In the rows, 128 means zero.
Known rows, with every way that one mark hangs from another:
k_537[k_385]: [118 146 147  91 104 107 110 115 146 118 117 118 123  83 122 140 132 144
 113 119 121  94 131 140 147 139 113 151 123 115 135 124  93 122 139  85
 153 173]
k_645[k_610[k_554 k_623 k_671]]: [252  84 118 108  77  75 122 130  76 135 131 106 108  81 120 108 137 149
 130 169 139 110 141  73 152 113 106 129 116 154 127 110 112 157 123 116
 113 160]
k_645[k_610[k_583 k_623]]: [191 101 126 102 123 108 129 118  66 120 118 113 126  73 132 110 129 147
 118 160 163 101 133 121 141 134 103 125 113 129 135 101 104 136 120 124
 133 160]
k_594[k_567[k_385 k_671] k_901]: [101 115 154  94 142 120  87 162  86 154 103 134 112  96 149 114 147 132
 121  87 148  91 129 117 136 105 167 112 154 132 139 154 102 164 149 124
 156 118]
k_583[k_901]: [151 106 155  69 117  87 118  95 146 107 111 127 110  98 153 121 141 141
 118 142 125 101 129 135 116 110 124 137 122 140 155 122  94 135 126  85
 143 174]
k_537[k_385[k_567] k_594[k_901[k_583]]]: [129 186 174 126 119 131 115 128 122 140 116 133 139  99 116 148 126 119
 105  98 139 141 132 136 106 122 122 140 106 122 130 130  77 137 138 116
 139 148]
k_594[k_567[k_385] k_901[k_583 k_627]]: [ 60 131 156 113 148 105  99 135  80 165 117 150 126 118 165 122 129 107
 122 120 134 150 126 139 147 118 148 109 154 102 147 132  73 159 127 122
 170  83]
k_567[k_385 k_594]: [135 133 136 103 118 105 111 150 110 131 123 137  90  88 126 128 135 117
 115  99 115  91 136 127 155 140 129 131 108 140 157 146 100 154 140 117
 172 150]
k_645[k_610[k_554 k_583 k_623]]: [226  94 121 104 101  93 126 124  64 132 127 114 130  72 154 116 128 147
 121 158 153  95 141  95 184 123  93 131 114 139 123 100 107 140 107 131
 133 160]
k_627[k_901]: [121 138 149  71 111  98 124 106 142 121 119 128 125 102 153 121 143 137
 118 139 128 105 124 124 109 118 113 142 121 129 141 127 108 132 123  91
 138 164]
k_385[k_537]: [147 122 133  78 122  91 120 106 144 130 123 121 112  84 115 118 119 120
 118 129 122 124 131 135  94 143 118 126 140 121 156 124 106 136 120 105
 128 150]
k_594[k_567 k_901[k_583]]: [ 65 131 162 101 151 118 101 124 109 163 113 139 137 102 165 127 130 128
 121 133 142 131 122 146 126  90 134 122 129  99 144 129  95 152 129 109
 153 108]
k_537[k_385 k_594[k_567[k_671[k_610]]]]: [173 164 145 128 115 153 109 154  91 130  98 129 140  95 101 136 140 145
 119  97 140  84 136 134 160 141 130 131 121 139 103 128 103 136 158 108
 131 148]
k_671[k_610[k_623]]: [193 100 130 102 105 117 137 119 112 135 118 127 120  78 123 135 134 143
 129 144 151  94 128 118 124 133 103 120 104 124 133 115 103 136 124 101
 133 156]
k_901[k_583 k_594[k_567[k_671]] k_627]: [107 122 136 125 135  91  98 141 100 150 128 136 134 129 109 105 115  95
 116 146 123 147 126 153 130 156 139  76 161 118 131 127  82 133 135 123
 122  97]
k_671[k_610]: [161 105 131  81 115 118 127 110 127 141 111 132 127  89 114 143 139 145
 126 137 139  90 129 141 124 133 115 127 120 123 137 119 111 128 118  92
 131 167]
k_610[k_554 k_583 k_594]: [155 117 119 105 114 104 120 110 114 148 133 126 130  97 161 138 132 128
 110 145 129  88 155 106 189 151 102 135 135 142 120 112 109 123 111 139
 135 164]
k_583[k_901[k_594 k_627]]: [139 121 147 102 108  67 116 103 133  97 115 131 113 131 129 127 139 123
 113 170 112 129 129 150 114 146 117 103 152 157 149 120  88 124 119  87
 124 139]
k_610[k_583 k_594[k_567 k_901] k_623]: [100 128 141 142 153 129 111 140  76 147 110 128 135  99 183 122 143 139
 115 142 169 107 142 103 150 130 110 112 136 140 124 124 111 154 140 149
 143 112]
k_671[k_567 k_610[k_583]]: [192 103 124 119 148 142 153 122  72 145 102 140 145  95 112 135 127 154
 123 133 143  81 126 140 168 140 100 121 113 118 119 103 106 123 133 125
 134 180]
k_594[k_567[k_385[k_537]] k_901[k_627]]: [ 91 133 147 109 150  93 102 129  87 153 104 146 112 118 148 112 131 109
 123 107 134 148 127 129 125 140 144 101 185 123 153 140  92 168 128 125
 152  84]
k_583[k_901[k_594[k_567] k_627]]: [116 130 150 119 126  83 106 117 115 115 105 138 116 137 157 122 136 130
 116 158 117 128 123 154 133 134 122  98 154 146 139 125  89 148 125  97
 128 112]
k_901[k_627]: [ 99 110 136  81 106  80 112  94 137 141 124 131 118 102 134 124 127 121
 114 166 122 125 122 148 130 138 122 116 151 127 145 122 101 130 117  94
 141 137]
k_901[k_583 k_594[k_567[k_385[k_537]]]]: [149 162 133 131 157 112 120 172  95 136 130 138 118 105 109 118 109  89
 119  85 118 139 139 130 119 163 131 111 149  98 150 132  73 142 138 142
 136 105]
k_645[k_610]: [158 110 132  79 110 106 112 110 115 136 108 113 118  82 115 121 141 148
 124 147 137 104 124 141 121 122 120 135 125 125 143 114 112 141 120  86
 126 161]
k_645[k_610[k_554 k_583]]: [187  99 122  87 113  98 119 105  82 139 118 119 135  83 144 127 130 149
 120 157 138  93 140 123 185 119 108 139 133 134 128 101 108 133  99 123
 130 168]
k_594[k_567 k_901[k_583 k_627]]: [ 43 123 159 107 147  98 102 109 101 172 114 145 137 119 170 124 129 114
 121 156 132 159 119 158 132 107 133 101 152 104 142 125  90 154 122 108
 151  87]
k_645[k_610[k_583[k_901[k_594]] k_623]]: [223 112 137 125 129  94 135 123  74  72 108 114 122  99 122 111 139 148
 118 159 153 107 137 119 124 135 101 112 114 156 142 100  87 133 118 118
 118 163]
k_537[k_594[k_901[k_583]]]: [100 160 165 107 118 117 120 123 141 147 126 129 135 100 141 137 137 114
 108 140 132 137 133 137 105 107 132 141 114 122 146 125  95 128 131 114
 150 135]
k_385[k_537[k_594]]: [168 161 138  95 116 100 131 117 148 135 125 121 115  87 111 123 121 109
 109 126 119 128 134 126  92 150 123 139 136 137 144 126 107 130 130 115
 130 148]
k_627[k_901[k_583 k_594[k_567[k_385]]]]: [123 179 150 122 151 117 125 170  95 121 128 145 131 121 149 123 133 108
 118  90 125 115 131 118 134 132 121 117 120 111 132 130  76 146 136 126
 149 124]
k_567[k_385 k_594[k_901] k_671]: [138 118 151  98 124 107  90 159  97 133 112 133  96  94 114 115 150 116
 117  81 131 103 138 116 130 134 158 110 133 161 166 160 108 160 152 123
 164 140]

Rows:
[138 141 134  96 149 111 109 144  99 141 114 136 108  89 138 115 117 114
 121  84 125 110 132 127 127 142 138 125 153 111 144 136  97 158 136 128
 150 125]
k_594[k_567[k_385[k_537]]]
[144 137 162 117 116 117  88 136 100 122 100 130 109  97  91 128 137 130
 113  77 131 116 131 123 120 135 136 104 119 161 144 159 102 159 155 111
 130 147]
k_537[k_385[k_567[k_594[k_901] k_671]]]
[ 74 126 157 116 121  88 104 105 108 153 125 145 118 121 128 125 131 101
 117 154 119 166 128 152 133 131 120 104 127 132 167 129  95 147 117 105
 156 104]
k_567[k_594[k_901[k_583 k_627]]]
[187 134 136  99 134 102 120 117 112 140 118 135  99  85  93 116 108 104
 117 100 116 138 127 134  86 152 118 108 121 144 158 143 108 166 131 125
 116 144]
k_385[k_537 k_567[k_594]]
[128 150 150 115 142 110 110 154 105 124 124 135 142 122 127 103 132 112
 120 117 128 128 129 125 112 133 131 100 130 122 129 132  89 135 138 121
 120 125]
k_627[k_901[k_583 k_594[k_567[k_671]]]]
[183 145 131 103 129  97 116 145 112 126 124 134  89  88 102 115 123 100
 119  82 108 119 137 119 122 164 125 124 129 140 168 145  98 156 134 127
 159 144]
k_567[k_385[k_537] k_594]
[ 80 137 135 124 124  93 103 130 113 143 118 136 125 126 141 129 123 126
 111 159 117 120 121 158 140 148 119  97 163 132 127 128 102 142 129 106
 130 104]
k_901[k_594[k_567] k_627]
[194 108 110 116 118 125 129 113  90 154 122 131 142 100 138 153 141 139
 122 137 144  84 156 107 197 157  96 126 132 138 113 103 114 122 101 137
 120 168]
k_671[k_610[k_554 k_583 k_594]]
[237 101 114 127 112 129 123 167  78 135 119 124 104  87  82 124 150 116
 131  87 162  91 153  80 139 176 125  92 125 150 129 128 100 139 144 135
 128 154]
k_567[k_385 k_671[k_610[k_594 k_623]]]
[124 123 137 107 129 112  98 160 113 135 114 127 123 106 114 113 130 133
 113 125 131  95 126 139 126 138 144 105 147 134 128 144 110 140 148 113
 120 123]
k_901[k_594[k_567[k_671]]]
[101 132 136 115 113  80 121 119 131 138 139 135 126 122 104 125 117  99
 110 167 111 152 129 156 120 168 115  97 144 110 146 115  80 114 113 106
 133 118]
k_901[k_583 k_594 k_627]
[169 126 124 142 128 123 109 148  65 149 108 113 121  85 142 115 145 142
 129 138 159 111 135 106 142 140  98 111 121 138 121 117 116 165 136 115
 111 124]
k_645[k_610[k_594[k_567] k_623]]
[221 107 114 137  98  97 123 136  80 139 122 101 106  91  91 113 150 138
 128 157 149 125 148  78 117 149 107 118 124 162 131 108 118 152 139 118
 101 153]
k_645[k_610[k_594 k_623 k_671]]
[ 89 160 155 117 139 100 106 113 111 156 103 138 125 117 153 117 130 110
 112 144 127 157 125 142 110 136 129 117 177 140 139 131 112 156 130 118
 131  82]
k_385[k_537[k_594[k_567 k_901[k_627]]]]
[147 106 157  99 124 111  93 129  98 148 103 135 105  97 103 119 134 123
 117  99 138 121 126 126  94 117 147  92 123 168 152 158 118 169 143 119
 124 141]
k_385[k_567[k_594[k_901] k_671]]
[182 169 136 103 120 105 128 147 130 132 128 124 106  85 105 120 126 100
 107  92 120 116 140 114 108 159 135 144 138 132 148 132  95 134 136 129
 146 149]
k_567[k_385[k_537[k_594]]]
[226  87 142 103 136 111 145  98  81  98 106 133 119  90 144 124 136 148
 130 145 163  92 135 118 131 120 102 123 100 140 138  98  83 135 117 119
 143 177]
k_671[k_610[k_583[k_901] k_623]]
[ 88 126 139 132 160 123 105 126  81 159 105 130 135 118 146 126 149 144
 118 142 151 115 146 104 156 120 135 123 156 149 127 124 114 153 141 144
 130 124]
k_610[k_583 k_594[k_567 k_901] k_671]
[158 158 157 101 128 114 125 115 126 149 109 131 120  95 120 129 126 116
 109 108 138 143 128 124  57 126 132 127 143 148 148 140 111 146 134 124
 110 129]
k_385[k_537[k_594[k_901]] k_567]
[104 119 157 109 123  92 101 105 101 154 106 143 106 114 125 130 131 116
 115 136 127 150 119 143 108 135 126  93 138 159 153 146 111 169 125 111
 136 117]
k_385[k_567[k_594[k_901[k_627]]]]
[113 152 158 111 131 132  92 177  91 150 106 133 117 101 136 117 149 125
 113  86 145  92 132 114 137 111 166 123 144 147 131 152 107 157 162 130
 157 120]
k_537[k_594[k_567[k_385 k_671] k_901]]
[ 94 171 162 116 134 133 104 163 101 155 106 137 118  97 165 134 149 132
 110  99 139  92 129 124 138 106 149 146 137 142 130 147 108 159 151 123
 168 116]
k_537[k_594[k_567[k_385] k_901]]
[181 137 148 109 118 113  92 135 104 121 112 129 108  87  75 122 121 125
 110  78 125 104 133 126 133 151 130 109 109 155 137 151  98 156 155 113
 127 165]
k_537[k_385[k_567[k_594 k_671]]]
[106 172 168 127 100 108 107 111 117 139 106 134 127 115 118 146 135 125
 101 124 133 141 125 140 119 144 123 124 142 149 123 136  91 142 136 102
 135 130]
k_537[k_385[k_567] k_594[k_901[k_627]]]
[141 136 148 125 137  88 108 144  90 109 108 144 103 134 150 120 138 121
 117 125 116 114 131 139 145 140 134  99 159 145 142 132  75 154 129 109
 148 111]
k_583[k_901[k_594[k_567[k_385]] k_627]]
[ 68 120 156  96 123  85 111  94 123 158 124 136 131 115 140 125 131 109
 119 164 128 165 126 153 118 125 130 109 144 114 157 118  84 133 113  97
 148 113]
k_594[k_901[k_583 k_627]]
[183 140 155  95 131 110 112 127 117 146 107 125 121  97  88 110 127 107
 111  98 144 148 131 117  50 135 151 101 148 159 142 147 111 151 144 133
 103 132]
k_385[k_537[k_594[k_901]] k_567[k_671]]
[126 136 143 113 134  77 106 120  95 137 112 143  94 111 111 118 136  97
 117 101 112 159 133 123 121 162 133 104 163 150 175 146  99 161 124 121
 158 107]
k_567[k_385[k_537] k_594[k_901[k_627]]]
[ 78 140 140 132 137  95 112 133 106 148 130 143 131 128 132 122 115 103
 113 160 120 147 121 164 141 148 120  95 149 108 134 120  82 135 122 114
 134  94]
k_901[k_583 k_594[k_567] k_627]
[123 128 139 120 141 114 102 157 107 136 126 132 131 111 106 112 116 110
 116 129 126 122 130 144 124 135 141  90 135 115 133 134  90 135 142 124
 123 118]
k_901[k_583 k_594[k_567[k_671]]]
[168 138 119 117 151 118 100 166  82 149 115 128 104  97 107 103 131  96
 122  65 134 118 150 104 130 172 147  98 168 136 137 142 100 156 148 146
 122 122]
k_610[k_594[k_567[k_385[k_537] k_671]]]
[212  75 120  82 117 113 119 114  84 143 120 131 137  92 114 126 130 141
 124 133 144  76 144 117 184 136 124 119 136 133 119 111 111 121 111 132
 123 169]
k_567[k_671[k_610[k_554 k_583]]]
[152 158 130 125 147 108 115 168 104 126 117 132 109 101 116 120 120 113
 115  84 117 109 133 129 121 165 132 116 158 121 143 140  95 148 141 132
 134 113]
k_901[k_594[k_567[k_385[k_537]]]]
[128 162 155  97 117 103 121 115 147 137 114 123 118  96 126 127 137 117
 108 128 128 136 134 127  84 132 127 141 150 143 149 131 114 130 131 113
 131 134]
k_385[k_537[k_594[k_901]]]
[182 166 149 136 130 126 136 157  91 142 103 132 114  94 107 122 138 115
 112  81 123 123 133 106 119 142 132 135 134 143 137 136 104 145 153 135
 147 141]
k_671[k_567[k_385[k_537[k_594[k_901]]]]]
[106 109 154 109 125  84  92 110 101 151 123 139 118 122 102 108 134  92
 119 142 120 170 131 144 126 140 144  84 137 145 167 140  94 148 128 115
 146 104]
k_567[k_594[k_901[k_583 k_627]] k_671]
[ 99 139 132 132 133  99 105 160  89 137 119 140 112 123 135 125 128 114
 111 126 121 110 127 141 161 160 133 104 163 127 133 136  92 148 134 120
 150 102]
k_901[k_594[k_567[k_385]] k_627]
[134 134 135 117 131 115  97 187  93 129 118 128 111 106 107 113 131 120
 115  90 130  82 133 125 140 145 154 102 150 140 131 148  98 147 156 127
 139 124]
k_901[k_594[k_567[k_385 k_671]]]
[123 130 131 135 129 122 112 147 100 149 121 122 119  88 160 121 133 130
 120 134 150 101 135 104 147 141 101 114 120 133 120 129 111 154 143 129
 133 123]
k_610[k_594[k_567] k_623]
[103 119 158 101 155 122  93 164  74 159 114 139 124 102 138 111 136 113
 127  84 146 121 133 123 133 107 165 104 142 110 145 145  83 161 148 130
 162 112]
k_594[k_567[k_385 k_671] k_901[k_583]]
[123 128 164 111 139 117 110 121 100 158 119 144 116 103 122 133 124 111
 118 112 131 151 127 137 101 112 128 104  96 134 158 142  96 163 124 119
 137 126]
k_385[k_567[k_594[k_901[k_583]]]]
[212  83 137  85 112  73 125  89  97 112 126 128 116 108 156 114 134 142
 118 161 120  96 150  97 173  95 123 146 132 155 139 106  90 136 112 126
 132 184]
k_610[k_554 k_583[k_901] k_671]
